Known rows, with every way that one mark hangs from another:
(lorep bevag): [  1 -13   2  -1  -6   0 -13   4 -10   3   1   0  -1   0  -3   1  -8   2
   4   4   2  -2 -13   1   2  -8   9  -1  -4  -3  -7  10  14   1   3  -4
   1   2   4  -3  10   8   7  10  14   3 -11  -2  11]
(vumup (lorep (bevag didu (vamun pobolek)))): [  3 -35   2   0  -5   0 -14  -5   7  -2   3 -11   2   3  -2  -9   3   7
  -2   7  -1  -3  -7   0   4   1   7 -13  -4  -9   1   7  18   2   3 -11
  11   9   5 -19   3   2   7   4  -3  21 -14   8  -2]
(vumup (lorep (bevag pufa vamun))): [  3 -37  -1  -7  -1  -4 -14  -4   9  -4  13  -6  10   4  -1 -12   0   6
   3   0  -4   0 -15  13   4  -1   9  -9   7 -15   3  -3  18   4  -3 -14
   8  -1   8 -16   9   8  11   9  12  21 -16   3   6]
(lorep (bevag pufa (vamun (pobolek vumup)))): [  4 -13   6   8  -1   0 -15  -2  -4   7  18  -9   3   8  -7  -1 -13   4
   0   4  -3  -8 -27  14   5 -10  -4  -4  10 -16  -4  -2  18 -11   2  -5
   4   4  14 -12   7  12   8   5   3   0 -17  -9  -1]
(vumup (lorep (bevag didu pufa))): [ -1 -33  -2 -14  -3  -4 -18  -3   4  -6  12  -8  13   7   0 -10   1  -2
  -2  10  -1   0 -11   4  10   3  11  -9   1  -9  -1   6  23   7  -1 -14
   9  -3   7 -15   9   2  11  11  11  14 -18   5   7]
(lorep (bevag didu (pufa bazugo) vamun)): [  3 -29   8  28  -1   7 -10   5  -9  10  12  -5   6  19  -4  -1 -12   1
   6  10   1  -2 -25  22  27  -7   4  -5   1 -19 -17 -11  31  -9   9 -10
   6   1  14 -18   1  13   6   4  -5   9 -27  -9  -5]
(bevag didu lorep pufa): [  3   2   5  21   5   7 -20   1 -18  -2  10   1  -1  24  -4   5 -11  -7
   0  23   5  -7 -21  25  26   0   1  -6   0 -12 -28  -2  24  -9  14 -12
  -4  -5   8  -4  -9   1  -4   0  -7  -5 -30  -4 -10]
(lorep (bevag vamun)): [  5 -23   5  18  -7   1  -9   2  -7   3   1   0  -6   3  -3   4  -9  10
   5  -4   3  -6 -15  10   6  -9   4  -6  -6  -9  -7   0  14  -3   7  -6
   5   4   7  -8   6  13   6   5   5  11 -15  -5   3]
(pobolek didu): [  3  -3  -4  -5   5  -4  -8  -2  -4  -1  10  -4  -6 -15  -1  -3   7   4
   2  -7   0  -2   3  -4  -9  -7  -4   6   3  -4  10  14   1  -1 -19   3
 -10   2   4   6   3  -4  13   5   1  -7  16  -2   0]
(pobolek vamun (vumup lorep)): [  6  16 -10 -29  11  -4 -24 -11   6  -2  12   5  17 -14  -1  -8   0  -4
 -19  -7 -12  -2   2 -27   1  16  10   2   8  -7   7  23   3  -8 -14  13
   7  11  15   0  -2  -1  15   6  13  -2   3  11  -5]
(vamun (pobolek didu (vumup (lorep bevag)))): [  7  -1   0 -30   7  -4 -21 -14   1   4  17 -20   2 -17  -3 -13   8   2
 -12   1  -7  -9  -4 -23 -16  -6  -9   6  19  -5  16  29   7  -8 -19   5
  -1  20   6  -8   6   0  23   5  -8 -13  13   7  -5]
(bevag (pufa bazugo)): [  0  -5   1  -6  12   2   3   2   0   6  23  -6  19  15   3 -15  -5  -6
   4   6  -6   6 -13  20  16  -2   1   5  20 -14  -7 -17  16  -4  -5  -1
  -1  -7   5 -10   0   8   3   2   0   1  -7  -5  -6]
(pobolek didu (vumup lorep)): [ 16  -8  -8 -29   9  -8 -21 -14   6  -9  21 -10  -1 -22   3  -9  14  -1
 -14 -15  -8  -2   7 -26 -15   5  -3   6  14 -11  18  26  15  -6 -33  -2
  -1  11  13   0  11  -3  29   6   9 -11  19   4  -9]
(pobolek vumup): [ 12  10   1  -7   3   0 -11  -8   2  -2   9  -1   1  -4   2   2   4  -5
 -14  -7  -5   0   1 -19  -4   7  -3   5   9  -4   4  10  12 -10 -10   1
   5   9  10   2   5   4   8  -1   2 -17   2   0  -9]
(didu (bevag pufa (vamun pobolek))): [ -2   4  -2  -1   1   7   7  -8   6   8  23 -13   4   6  -6   3  -1  17
   3  -1   3  -6 -10  24  -2 -10  -2  -3  16 -23   9 -20   2 -13   9   1
  -8 -10  -3 -18 -11   6   3  -6 -20   9  -6  -2 -11]
(didu (bevag pufa)): [ -6   9  -7 -14   1   6   5  -4   1   2  24  -6   9   5  -2   5   0   8
   3  -1   4   1  -4  15  -1  -4   5   0  13 -19   6 -13   8  -4   4   1
 -11 -17  -6 -13  -4   5   5   0  -2   2  -7  -2   1]
(lorep (bevag didu (vamun pobolek))): [  3 -19  10  27  -7   5 -13   1  -8  10  -2  -8  -8   7  -7   4  -9   7
   1  10   4 -10 -16   5  11  -7  -1  -7  -9  -6 -10   3  21  -8  13  -7
   5  12   9 -14   0   6   2   0 -15   7 -19  -3  -2]
(lorep (bevag didu)): [  0 -17   5  13  -8   3 -16   6 -13   4  -4  -2  -4   6  -4   6  -6  -3
   0  11   5  -5  -9  -1  12  -4   9  -3 -14  -2 -12  13  22  -2   9  -7
   3   4   6  -8   7   3   4   7   2   2 -19  -2   8]
(pufa bazugo bevag): [  5 -10   9 -22  11  -5  11   3  -4   8  13   5  12   7   7 -24   5  -3
  15   1  -6  10   0  -7   5  10   7   4  16  -9 -17 -20   6  -2 -16   1
   2  -3  -8 -10  -7  13  -1  -8  -1  -2  -5 -11 -19]
(didu bevag): [  0   9  -8 -12  -2   8   7  -5  -1   2  10  -6  -1  -2  -2   5   4  13
   2  -5   6  -2   5   2  -7  -2   8   2   5 -11   6  -4   0  -2   5   3
 -11  -8 -10 -12  -6   4   8   0  -8   6  -1   4   1]
(bevag didu lorep pufa vamun): [ 12 -10  10  48   4  10 -15  -2 -11   2   9  -1 -11  27  -6   9 -17   5
   2  13   4 -11 -26  39  31  -1  -5 -13  -5 -22 -28 -20  25 -17  17 -15
   1  -4  15  -9 -12   9  -7  -8 -18   5 -33  -9 -24]
(pufa bazugo): [  8  -6   2  -6  11  10   8   0  -1   9   6  -2  10   6   4 -19  -2  -1
   5   2  -4   6   0  -3   8  -2   2   5  10  -7 -10  -8  11  -3  -4   4
   0   9  -3 -11  -2   8  12   1  -9   7   1   1  -7]
(bevag lorep (vamun pobolek)): [ 14   0  10  26   5   9 -10  -8  -7   4  -4  -3 -19   6  -3  -1 -12  19
   4   4   2 -15 -18  15   1 -10 -10  -8   4 -10 -16  -5   0 -13  13  -1
   0  14   0  -4 -13  11   3 -10 -23   7 -13   1 -20]
(vamun (pobolek didu (vumup lorep))): [  9   3   0 -30  10  -2 -18 -15   6   4  17 -21   1 -17  -2 -13  10   2
 -12   1  -7  -8   0 -23 -19  -3 -13   6  20  -4  18  27   1  -9 -21   6
  -2  19   5  -6   2  -4  19   2 -14 -14  18   9  -9]
(vamun (pobolek didu vumup)): [  8  14   2 -20   9  -2 -14 -12  -1   8  15 -19   0 -14  -4  -8   6   0
 -12   0  -6  -9   0 -21 -16  -6 -14  10  18  -4  17  27   1 -15 -18  10
  -5  18   5  -3   1  -3  16  -1 -16 -21  19   3 -11]

Rows:
[ 11   2  -4  10   0  15   2  -6  -4  -2   6  -1 -15   0  -2   8  -6  25
   8  -7  10  -9  -5  13  -4  -6   5  -5   1 -22  -6 -13   6  -9  14  -1
 -10  -4  -7 -10 -11  12   9  -6 -14  14 -11   1 -14] => (didu (bevag lorep vamun))
[  5  17  -1 -27   7   3 -11 -14   0   9  21 -20  -1 -17  -4  -6   8   6
 -10  -2  -2 -10   2 -20 -19  -8 -10  10  19  -9  19  22   1 -17 -15  11
  -9  15  -1  -7  -1  -3  20  -1 -19 -18  18   6 -10] => (vamun (pobolek (didu bevag) vumup))
[  5   6  -1   0  -1  10   6 -10   7   6  13 -12  -5  -3  -4   5   2  20
  -3 -10   4  -7   0   1  -9  -4  -3  -2  10 -18  11  -8   1 -14   6   3
  -6   2  -5 -17  -8   8   7  -8 -23   3  -1   2 -13] => (didu (bevag (vamun (pobolek vumup))))
[  8 -15   6   8  -2   1 -15  -4  -6   8   8  -8  -9  -5  -5   0  -6   9
   1  -3   0  -9 -15   0  -4 -11  -4  -2   3 -11   2  13  13 -10  -2  -1
   3  14   9  -8   7   8  12   5  -2  -1  -7  -4  -1] => (lorep (bevag (vamun (pobolek didu vumup))))
[ 10  28 -12 -21  15  -8 -26  -8  -6   4  20   3   4 -27  -4   0   0   0
 -15 -14 -10  -5   3 -29  -7   4   1  12   7 -10  11  37   1 -15 -26  20
  -6  12  18  11  -2  -3  23   8  11 -19  20   3  -5] => (pobolek didu vamun vumup)
[ 10  15 -16 -35  15  -9 -32 -14   1  -2  22   0  10 -29  -1 -10   5   1
 -19 -15 -13  -3   5 -28  -9   8   6   8   8 -10  14  39   3 -10 -32  16
  -3  13  18   6   3  -5  29  12  15  -8  19   8  -4] => (pobolek didu vamun (vumup lorep))
[ 13  -7  11 -18  12   1   1   1 -14   2  10   8   3  10   8 -22  -1   2
  18   5  -5   7  -8  -4   7   8  10   3  15 -12 -31 -16  12  -3 -11   0
  -1   0 -10  -9 -11  18   4  -9   0  -1 -13  -9 -21] => (pufa bazugo (bevag lorep))
[  4  -6   5  16   6   2  -1  -7   5  10   8 -14 -11  -5  -4  -1   0  15
  -1  -6  -1 -10  -5   9  -6 -10 -15  -2   5 -10   8  -3  -6 -12  -2   2
   0  12   4  -7  -7   3   3  -8 -24   2   9  -4 -17] => (bevag (vamun (pobolek didu)))
[ -2  29 -17 -18  15   3 -20  -3 -15   4  24   1   5 -18  -8  -1  -8  15
   2  -5   1  -7  -6   5  -2  -8  11   8   7 -19   1  23  -3 -11 -10  20
 -23  -7   4   2 -13  -2  22  11   7  -1   7   2   0] => (pobolek (didu (bevag lorep pufa)) vamun)
[ 16 -20  15  13   9   5   3   1 -12   5   5   7  -4  19   7 -14  -2   5
  17   6  -3   3  -8   3  18  10   5  -5   4 -18 -36 -28  20 -10  -1  -8
   4   3  -4 -14 -18  19  -3 -16 -18   5 -22 -15 -36] => (pufa bazugo (bevag didu lorep vamun))
[  7 -16   5  20  12   5   8  -2   6  10  22  -5  10  17   1 -11 -10   5
   5  -2  -7   2 -19  34  19  -5  -6  -2  17 -25  -6 -32  15 -12   0  -6
   3  -5  11 -15  -4  14   1  -4  -8  12 -12 -10 -19] => (bevag (pufa bazugo) vamun)
[ 10  -4   6  19  14  14 -14   3 -17   3  14  -1   6  27   0  -7 -13  -6
   4  24   2  -3 -21  22  31   0   3  -2   4 -17 -35  -8  33 -10  10  -8
  -3   0   8 -12 -10   8   3  -2 -13  -1 -29  -4 -17] => (bevag didu lorep (pufa bazugo))
[  3  12  -7  -8   4  12  -4  -4 -10  -3  20  -2   0   7  -1   5  -6  14
   8   4   8  -5 -11  18   2  -5  10   0  12 -21  -6  -8  10  -4   9  -1
 -15 -14  -8 -10  -8   8   9   2  -1   3 -16   2  -2] => (didu (bevag lorep pufa))
[ 11   3   3   1  16  11 -11   1 -13   0  20   2   9  18   5 -14 -16   0
   9  15  -3   1 -25  25  17  -6   3   1  18 -17 -27 -10  22  -7   2  -3
  -8  -2   3  -9  -5  13  10   2   1   0 -19  -2 -11] => (bevag lorep (pufa bazugo))
[  3 -13  13  29  11   9   3  -3   5  19  17 -19  11  25  -6  -9  -8   0
  -2  16  -5  -5 -21  27  28  -3 -13  -6  10 -20 -12 -26  22 -20  10  -7
   6   6  12 -23 -13   4  -4 -10 -37   5 -17  -7 -29] => (bevag didu (pufa bazugo) (vamun pobolek))
[ 12  11  -9 -26   8  -1 -13 -11  -2  -1  34 -13  -1 -17   0   2   8   4
  -9 -15   0  -3   0 -10 -12  -2  -2  12  21 -22  19  14  14 -15 -26   3
 -14  -1  10  -3   5   1  25   5   2 -22  14  -3 -10] => (pobolek (didu (bevag pufa)) vumup)
[  3 -10  13  37  -1   6  -1  -4   4  12  -6 -13  -9  13  -8   5  -1   6
  -5   8   2 -10  -7   8  13   0 -13  -9  -8  -7  -4 -10   6 -14  14  -4
  10  11   7 -13 -13  -2 -10 -13 -39   4  -9  -2 -23] => (bevag didu (vamun pobolek))
[  0   4 -10 -16   4   1  -3  -4  -4   0  27  -9   1 -12  -2   2   6  10
   4  -8   4  -3   0   9 -11 -10   1   8  12 -17  14   7   4  -5 -16   3
 -18  -9  -1  -3   1  -3  17   6   0  -5  13  -2  -2] => (pobolek (didu (bevag pufa)))
[  6 -36  -1 -11  -2  -2 -16  -7   6  -3  10 -11   2  -7  -1 -14   5  12
   1  -1  -2  -5  -9   0  -8  -5   4  -7   4 -11   8  12  11   5  -6  -6
   5   9   4 -14   9   4  16   8   5  18  -3   7   2] => (vumup (lorep (bevag (vamun (pobolek didu)))))
[ 15  -5  10  21  17  13  -7  -6  -5  11  20  -7   1  21   0 -14 -18  13
   6  12  -4  -8 -32  35  16 -13 -10  -3  23 -27 -24 -20  17 -18   9  -2
  -3   7   6 -17 -14  18   7  -7 -22   6 -20  -4 -26] => (bevag lorep (pufa bazugo) (vamun pobolek))
[  1 -16  14  14  -3 -10   3   3  -1   2   2   4  -7  11   0   1   5   1
   8   0  -1   1   0   2  10  13   2  -9  -5  -8 -12 -23   5  -5  -2 -10
   9  -9   0  -5 -11   6 -17 -15 -11  -2 -14 -19 -24] => (pufa (bevag didu vamun))
[  1 -39   1   3  -3  -2 -16  -3   5  -4  11  -8   7  10  -3  -9   0   3
   0   6   0  -2 -14  12  10   2   8 -11  -1 -14  -2  -1  23   3   2 -16
  10  -1   9 -17   7   4   8   7   6  19 -20   1   1] => (vumup (lorep (bevag didu pufa vamun)))
[ 16 -13  12  44  13  17  -9  -1 -11   7  13  -2  -4  30  -1  -3 -17   5
   5  16   1  -6 -27  34  35  -2  -5  -8   3 -26 -37 -25  34 -17  15 -13
   2   1  13 -18 -15  13   0  -8 -24  10 -34  -8 -31] => (bevag didu lorep (pufa bazugo) vamun)
[  8 -21  15   8   7  -1  10   2  -2  10   8   1   3  15   5 -16   5  -1
  12   2  -4   6  -2   1  18  12   3  -5   3 -16 -22 -35  16  -8  -6  -7
   8   1  -2 -16 -15  14  -8 -17 -18   5 -14 -17 -34] => (pufa bazugo (bevag didu vamun))
[ 16 -17  -1 -14   0  -3 -18 -12   8  -5  11  -3   1  -5   2  -5   4   1
 -11  -7  -6  -2  -5 -16  -3   7   3  -2   9 -11   6  12  20  -6 -11  -6
  10  11  13  -8  12   9  14   3   9  -1  -6   3  -7] => (pobolek (vumup (lorep (bevag vamun))))
[  4 -19   6  14  -6   2 -11  -1  -5   8   2  -7  -6   2  -4   0 -10  12
   3   1   1  -8 -17   6   0 -13  -2  -5  -2  -8  -4   4  11  -5   8  -3
   3  11   7 -10   5  11   6   4  -3   7 -13  -3   2] => (lorep (bevag (vamun pobolek)))
